Known rows, with every way that one mark hangs from another
N{C}: [-2  3 -9  0 -3 -1  1  3  0  0 -4  3 -4 -6 -1 -3 -3 -6 12 -2  2  0 -2 -1
 -6 -2  0  0  3  0 -5  2  3  4 -5  3  2]
K{C{H}}: [ -1   6  -6   1  -2   3  -3   5  -4   1  -2   0   0 -11  -7  -3   0  -5
  12  -2   0   2  -1  14  -4  -5  -1   0   6   0   4   9  -2  12 -14   5
  -1]
X{E{J{Q U}}}: [ -2  16 -20  -2 -10   7  -1   5  -1   5  -7   6  -8  -9  -9   1  -5  -6
  12  -2   3   4   1 -15 -18  -4  -2   4  -1  16  -8  -2  29  -5  -4   8
  -2]
S{K{B C{H L}}}: [ -2  12   0   4  -7   2  -6   6  -3  -3  -4   2  -1 -12 -12  -5   6  -7
  16   1  -3  -6   3  31   1  -6  -3   1  10  -2  -5  13   6  19 -14  16
  -4]
B{K{C{J}}}: [ 1  2 -9  2 -6  1  0  6 -6 -7 -6  4 -2 -6 -6 -2 -1 -7 10  0  1 -8  1 19
 -3 -9  0  0  5 -1  2  3  3 11 -3  1 -1]
B{K}: [ -4  -1 -11   1  -4   1   4   3  -4   2  -5   4  -1  -7   0  -2  -4  -8
   8  -1   2  -2   2   8  -4  -7   2  -4   5   2  -6   1   5   4  -6  -3
  -2]
H{C{J K}}: [  6  -6 -10   2  -4   0   2   6  -7  -6  -5   5  -2  -6  -5   0  -5  -4
  10  -2   0 -12  -2  16  -4  -7  -5   2   4   4   2   4   4   7   3   3
  -1]
B{K{C{H L}}}: [ -2   2  -8   3  -4   6  -1   6  -7  -2  -5   2   0 -17  -9  -4  -1  -6
  11   1  -2  -7   1  32   5  -7   0  -1  12   0  -8   9   9  16 -15   4
  -5]
K{B C{J{Q}}}: [  4  19  -3   1  -9   8  -3   7   7  -6  -4   2  -8  -4 -12  -2   0  -7
  12  -1   1   1   2   7  -7  -5  -7   9   0   2  12   4  15  18  -6  13
   3]
E{J{Q} X}: [ -1  13 -12  -1  -4   3  -3   4  -1  -1  -7   6  -4  -9  -2   4  -3  -5
  10  -3   3  -6   0  -7 -13  -7  -5   1   0   4 -11 -10   7  -4  -6   3
   0]
Q{J{E U{C D R}}}: [ -1  11 -11  -7  -9  -4   1   4  -3  13  -6   7 -10 -12   3   1   3  -7
   9  -2   1   8   4  -1 -12  -4   2   6   4   4 -18   9  24   6  -5  26
  -3]
Q{J{U{C D}}}: [ -1   6 -12  -3  -2  -2   3   4   0   9  -5   6  -6  -8   9  -3   4  -6
  11  -3   2   4   1   1 -12  -1   1   1   4   5 -10   8  17   6  -5  15
  -1]
X{E{J{Q U{D R}}}}: [ -6   9 -20  -6 -10   3   0   5   0  14  -3   8  -7 -14 -11   6   1  -8
  10   0   2   6   6 -12 -17  -3  -4   7   0  10 -21  -2  34   3  -2  19
  -3]
Q{J{E{X} U{R}}}: [  0  15  -9  -3  -9   0  -4   2  -6   5 -12   7  -8  -9  -1   2   0  -5
  11  -1   1  -2   0  -7 -12  -7   1   2   3   9 -17   3  15  -5  -9  16
  -1]
J{U}: [ -2   5 -10   0  -5   6   2   4  -2   5  -7   4  -3  -5   0  -5  -3  -7
  11  -1   3   4  -1  -8  -9  -3   1   0   3   9  -3   4  15   2  -8   2
   1]
X{E{J}}: [ -4   2 -20  -2  -1   0  -3   3  -4   3  -3   6  -4  -5  -7   2  -3  -4
  11   0   0  -2   0   1 -17  -7  -1  -4   3   5  -4   2   5  -6  -2   5
  -2]
D{U{C}}: [  6   5 -10  -3   0  -1   1   2  -3   0   0   3  -5  -3  -5  -1   4  -7
  11  -3   2   1   1   1  -6  -1   0   5   6  -3   1   7  -1   5  -5   4
   0]
J{E{X} Q U{C{H}}}: [  2  22  -9  -2 -12   8   3   4  -2   6 -12   3  -8 -19  -7   2  -4  -4
  14  -3   2   3  -4 -15 -11  -6  -2  11   3  12 -11   1  30   5 -18  13
  -3]
J{E Q}: [ -1  14 -10  -3 -10   5   2   4  -1   5  -8   1 -10 -11  -6   1  -9  -5
   8  -3   2  11   0  -9 -11  -5   0   5   1  12  -3  -2  27   6  -6   3
   0]
X{E{J{Q U{R}}}}: [ -4  14 -20  -5 -11   5  -2   5   0   7  -4   8  -9 -10 -12   5  -2  -7
  11  -1   3   5   5 -11 -16  -5  -3   6  -1  11 -15  -1  26  -4  -3  17
  -3]
D{U{C R}}: [ 6  4 -9 -5 -3 -3  0  2 -3  3  5  5 -5 -5 -8  4  7 -8 10 -1  2  2  5  4
 -4 -2  0  6  5 -8 -7  8 -4  7 -5 12 -1]
D{U{C{H} R}}: [  5   3 -10  -3   0  -3   0   3  -9   5   7   3  -3 -11 -11   5   7  -7
  11   0   1   1   6   9  -1  -2   0   6   8  -9  -4  11   0   9 -11  12
  -2]
K{B C}: [  2  12  -1   0  -6   7  -3   5   9  -3  -3   2  -5  -1  -8  -6   2  -7
  12  -1   0   3   0  11  -8  -5  -4   1   3  -1   7   8  -2  11 -10  13
   2]
B{K{C{H L{M}}}}: [ -3  -5  -7   3  -3   9  -4   5   0  -3  -5   2   0 -17 -10  -2  -4  -8
   8   3  -4  -9   0  38   7  -9  -3   2  12   2 -12   9   6  16 -17   8
  -4]
H{C}: [  3   1 -11   1  -5   2   3   3  -3  -1  -5   4  -4  -5  -3   0  -3  -5
  10  -5  -1  -2  -2   0  -9  -5  -2  -1   2   6   1   6  -3   3  -3   4
   0]
Q{J{E{X} U}}: [  1  16 -11   0  -6   2  -4   2  -8   1 -16   5  -7  -8   2  -3  -3  -5
  12  -2   2  -3  -5 -11 -14  -7   1   1   4  13  -9   2  18  -5 -10   8
  -1]
E{J{Q U} X}: [  0  17 -13   0  -8   7  -2   4  -1   1 -11   6  -5  -8  -3   1  -2  -6
  12  -2   4  -4  -1 -16 -14  -6  -4   3   0  11 -12  -8  15  -6  -7   5
   1]
S{K{B C{L}}}: [ 0 12  1  3 -9  1 -4  5  3 -5 -6  3 -3 -5 -9 -6  6 -8 15  1 -2 -4  2 27
 -1 -6 -3  2  8  1 -8 10  4 16 -8 15 -2]
U{C{J L} D R}: [ -3  -9  -8  -7  -1  -4   2   7  -2   8   1   8  -3 -12  -2   5   6  -4
   9   2  -2  -3   5  21  -2  -5  -5   7   8  -7 -18   6  18  23  -3  16
  -2]
H{C{K{B} L}}: [  6  -1  -4   2  -5   8   0   6   4  -6  -5   5  -3  -5 -10  -5  -2  -5
  11   0  -2 -11   0  25   0  -4  -9   2   7   3  -6   9   8  10  -5  13
  -1]
B{K{C{H J{E U}}}}: [  2  12 -10   2 -13   7  -1   6 -12  -2 -11   1  -5 -16 -12  -4  -5  -6
  12   2   1  -4  -2  10  -3 -10   2   5   6  10   1   7  25  11 -11   6
  -3]
K{B C{H L{M}}}: [  0   5  -1   1  -1  13  -8   6  11  -5  -2   0  -2 -10 -14  -4  -1  -6
  11   4  -5  -4  -1  31   2  -6  -9   5   8   0  -2  12   5  19 -20  18
  -1]
N{C{J{E} K}}: [  2   0  -8  -1  -7  -3  -1   4  -7  -4  -8   2  -6 -11  -7  -2  -9  -4
  11   1   2  -8  -3   9  -4  -7  -1   5   5   2  -7  -1  19   8   1   6
   0]

Rows
[  0  -7  -7  -7  -7  -7   3   6  -5   9  -2   6  -4 -15  -4   5   0  -4
   8   1   0  -1   4  17  -6  -7  -3   9   6  -4 -17   1  19  16   0  19
  -3] -> U{C{J{E} K} D R}
[ -5  -6 -10  -5  -4   3   1   7  -5  11  -4   7  -3 -12  -3   0   3  -6
  10   3   0  -3   4   8  -1  -3  -3   6   6   3 -18   5  30  20  -5  11
  -1] -> C{J{U{D R}} L}
[  2  -2  -5   1   0   6  -3   8   1  -5  -4   4  -2  -5  -9  -5  -2  -4
  10   4   0 -12   2  28   2  -6  -7   2   7  -2  -2   5  18  16  -4   7
  -1] -> C{J K{B} L}
[ -5  -4  -7  -7  -3  -6   5   4   3  13   4   7  -3 -10   0   4   6  -6
   8  -2   0   7   5   8  -8  -3  -2   4   5  -8 -16   4   7  15  -5  17
  -1] -> U{C D R}
[ 2 -1 -6  1 -1  4 -2  7  2 -4 -2  4 -2 -2 -7 -3 -3 -5 10  2  2 -9  2 17
 -3 -6 -6  2  4 -3  5  3 10 11 -3  6  1] -> C{J K{B}}
[  1   2  -8   2  -6   5  -2   5 -13   1 -12   3  -1 -16  -9  -1  -7  -3
  13   3   2 -13  -5   3  -4 -10  -3   6   6   9  -7  -1  24   4 -11   3
  -2] -> C{H J{E{X} U} K}
[  0  14 -10  -1  -6  10   4   7  -2   6  -6   3  -6 -18  -7  -2  -3  -5
  13  -2   1   4   1   5  -2  -2  -2   9   6   9 -11   8  34  13 -17  11
  -4] -> J{Q U{C{H L}}}
[  3   8  -7   4  -5   7  -2   7   0  -5  -3   2  -2 -10 -12  -7  -2  -5
  16   4   2 -11  -1   9   0  -3  -6   5   5   0   1   5  22  11  -8  12
   1] -> N{C{H J{U} K{B}}}
[ -1 -10  -8   0   1   6  -5   7  -8  -2  -7   0  -2 -19 -11   1 -12  -3
   7   6  -3 -11  -2  33   4 -10  -5   6  11   7 -11   5  25  14 -11   6
  -4] -> C{H J{E} K L{M}}
[  3   8  -3  -1  -8   1  -6   4  -5  -5 -13   3  -5  -8  -8   0  -2  -3
  12  -1   0  -7  -6   3  -9 -10  -3   6   4   5  -1   0   4   8  -7   6
   1] -> K{C{J{E{X}}}}
[  0  12 -12  -4  -6  -1   2   4  -3   9 -10   5  -9 -11   6  -3   0  -6
  11  -3   1   8   0  -4 -14  -3   3   4   5  10 -11   8  29   5  -6  17
  -1] -> Q{J{E U{C D}}}
[  7  -1  -6   2  -5   7  -1   8  -2 -10  -6   5  -4  -6 -12  -3  -2  -3
  12   1  -2 -17  -1  28   1  -6 -10   4   6   1  -1   8  12  14  -1  11
  -1] -> H{C{J K{B} L}}
[ -3  12 -12  -2  -7   6   0   5   0   8  -9   7  -4 -13   0   2   0  -7
  10  -1   4  -3   0 -16 -14  -5  -5   5   1  10 -18 -10  23   2  -6   7
   1] -> E{J{Q U{D}} X}
[  1   9  -9   1  -9   6   0   8  -4  -7  -9   4  -6 -13 -10  -1  -3  -6
   9   0   0  -7   3  24   2  -8  -4   7   6   5  -6   4  25  20  -5   3
  -3] -> B{K{C{J{Q} L}}}
[ -1   9  -9  -5  -9   4   1   5  -7  11  -6   4  -7 -18  -9   1   0  -4
  12   1  -1   4   2  10  -2  -5   0   9   8   6 -18  12  25  10 -16  21
  -5] -> J{E U{C{H L} R}}
[  4  -1  -4  -1  -1   4  -1   8   4  -5  -2   6  -4  -5  -7  -3   0  -3
  12   2  -1 -12   1  31   1  -6  -8   7   8  -5  -6   9  13  17  -5  13
  -2] -> U{C{J K{B} L}}
[  1  12 -10   3  -8   5   0   8  -7  -5  -4   1  -3 -17 -12   1  -4  -6
  10  -1   1  -5   4  18   0  -8  -2   4   5   2   3   3  19  19  -8   3
  -2] -> B{K{C{H J{Q}}}}
[  5   2  -8  -5  -1  -1  -1   4  -4   2   2   6  -6  -7  -9   3   7  -7
  10   0   0  -2   5  16   1  -1  -2   8   9  -6 -14  11   5  12  -7  14
  -3] -> D{U{C{L} R}}
[ -2   9 -12  -2  -4   0  -3   4  -4   5  -3   7  -6  -4   2   0   2  -7
  10  -1   2   2   5   1  -8  -3   2  -2   3   4  -9   8  11  -1  -5  14
  -2] -> Q{J{U{R}}}
[  2  14  -7  -5 -11  -2   1   5  -2   3  -8   6 -10 -14  -7  10  -1  -4
  11  -2   1   0   1  -4 -11  -9  -4  14   1   1 -14  -3  21   9  -5  17
  -2] -> U{C{J{E{X} Q}} R}
[ -2  10 -11  -6 -14   3   2   7  -5  12  -8   4 -10 -16  -8   4  -3  -7
   8   1   3   9   5 -13 -10  -5  -2  12   0  11 -14  -2  46  16  -2  15
   0] -> C{J{E Q U{D R}}}
[  2   6 -10   3 -10   5   1   6  -5  -4 -10   5  -3  -6  -6  -6   0  -8
  11   0   2  -7  -1   9  -3  -8   0   3   5   7   1   5  12   9  -5   4
  -1] -> B{K{C{J{U}}}}
[ -1 -11  -6   0  -1   2  -2   4   7  -4  -5   3  -2 -11  -6  -3  -8  -7
   8   2  -2 -11  -3  28   4  -6  -6   5   9   2 -22   1  11   9  -7   9
  -2] -> N{C{K L{M}}}
[  0  15 -19  -4  -8   6   0   6   1   4  -8   8 -10 -12  -9   1  -2  -5
  13  -2   1   1   1  -1 -14  -4  -4   9   3  14 -17   5  33   1  -6  16
  -5] -> X{E{J{Q U{C{L}}}}}
[ -6   1 -20  -4  -4   3   0   4  -3  11  -5   8  -3  -9  -5  -1  -1  -6
  11   1   1   1   0  -8 -19  -4  -1   0   3  10 -12   0  22  -1  -2  10
  -1] -> X{E{J{U{D}}}}
[ 4 11 -3  0 -4  6 -4  7  5 -7 -3  3 -5  0 -9 -5  2 -6 13  0  0 -3  0 13
 -6 -6 -6  3  2 -2 12  8  1 15 -6 11  3] -> K{B C{J}}
[ -1 -13  -5  -3  -1   0  -1   6   8   2   1   7  -3 -11  -5   4  -2  -6
   6   2  -2  -6   3  37   3  -7  -6   8  10  -3 -26   6   4  12  -8  20
  -6] -> U{C{K L{M}} R}
[ -5   2 -11  -4  -5   1  -2   4  -3  10  -4  10  -1 -10   0   4   6  -7
  11   1   2  -6   2  -7 -12  -6  -4   1   3   1 -24  -6   7   0  -5  15
   0] -> E{J{U{D R}} X}
[ -1   0  -9   3  -2   6  -3   8 -11  -6  -6   3   0 -16 -11  -2  -1  -5
  11   3  -2 -13   1  35   6  -9  -2   1  11  -2  -3   9  13  20 -10   2
  -4] -> B{K{C{H J L}}}
[ -2  -6 -10   0  -3   5  -2   8 -12   4  -2   5   0 -15 -11   0  -1  -4
  11   5   1 -12   5  26   6  -5  -4   5  10   2 -13   7  25  15 -10  10
  -5] -> C{H J{U{R}} K L}
[  9   5  -9  -4  -5  -3   0   6  -5  -2   4   5  -7  -9 -13   7   3  -7
   9  -1   4  -5   8  13   0  -2  -5  15   5  -6  -8   2  16  14   1  13
  -3] -> D{U{C{J{Q} K} R}}
[  8   7  -7  -6  -6  -4  -3   3  -9  -2  -4   6  -8  -9 -11   8   6  -5
  12   0   1  -6   0  -3  -7  -7  -2  12   5  -5  -9   3   4   6  -4  13
  -1] -> D{U{C{J{E{X}}} R}}
[ -1  -5  -5   1   2   7  -8   7  -2  -6  -4   1  -2 -13 -11   0  -3  -5
  10   4  -5  -9  -3  34   4  -9  -6   6   9   2  -1  10   8  20 -14   9
  -2] -> K{C{H J L{M}}}
[ -2  -1 -11   1   1   2  -2   6 -10  -2  -3   2  -2 -16  -9  -2  -3  -3
  14   2  -1 -11  -2  17   3  -4  -3   2   8  -3  -5   6  19  17  -8   3
  -1] -> N{C{H J L}}
[  0  14  -4   3 -12  -5  -2   6  -6  -4  -6   2  -6  -9  -7   1   2  -8
  14  -3   2  -1   4  11  -6  -8  -2   7   3   7  -2   1  15  15   0   7
  -2] -> S{K{C{J{Q}}}}
[ -3   7 -20  -2  -5   4  -2   3  -4   4  -6   7  -4  -4  -6  -1  -3  -5
  13   0   1   0  -1 -10 -18  -6  -1  -1   2  12  -5   3  14  -9  -3   7
  -1] -> X{E{J{U}}}
[ -5  -4  -8  -5  -1  -3   3   5  -2  14   6   5   0 -17  -3   5   5  -5
  10  -1  -1   5   6  14  -5  -4  -2   3   7  -9 -14   6   7  18 -11  17
  -3] -> U{C{H} D R}
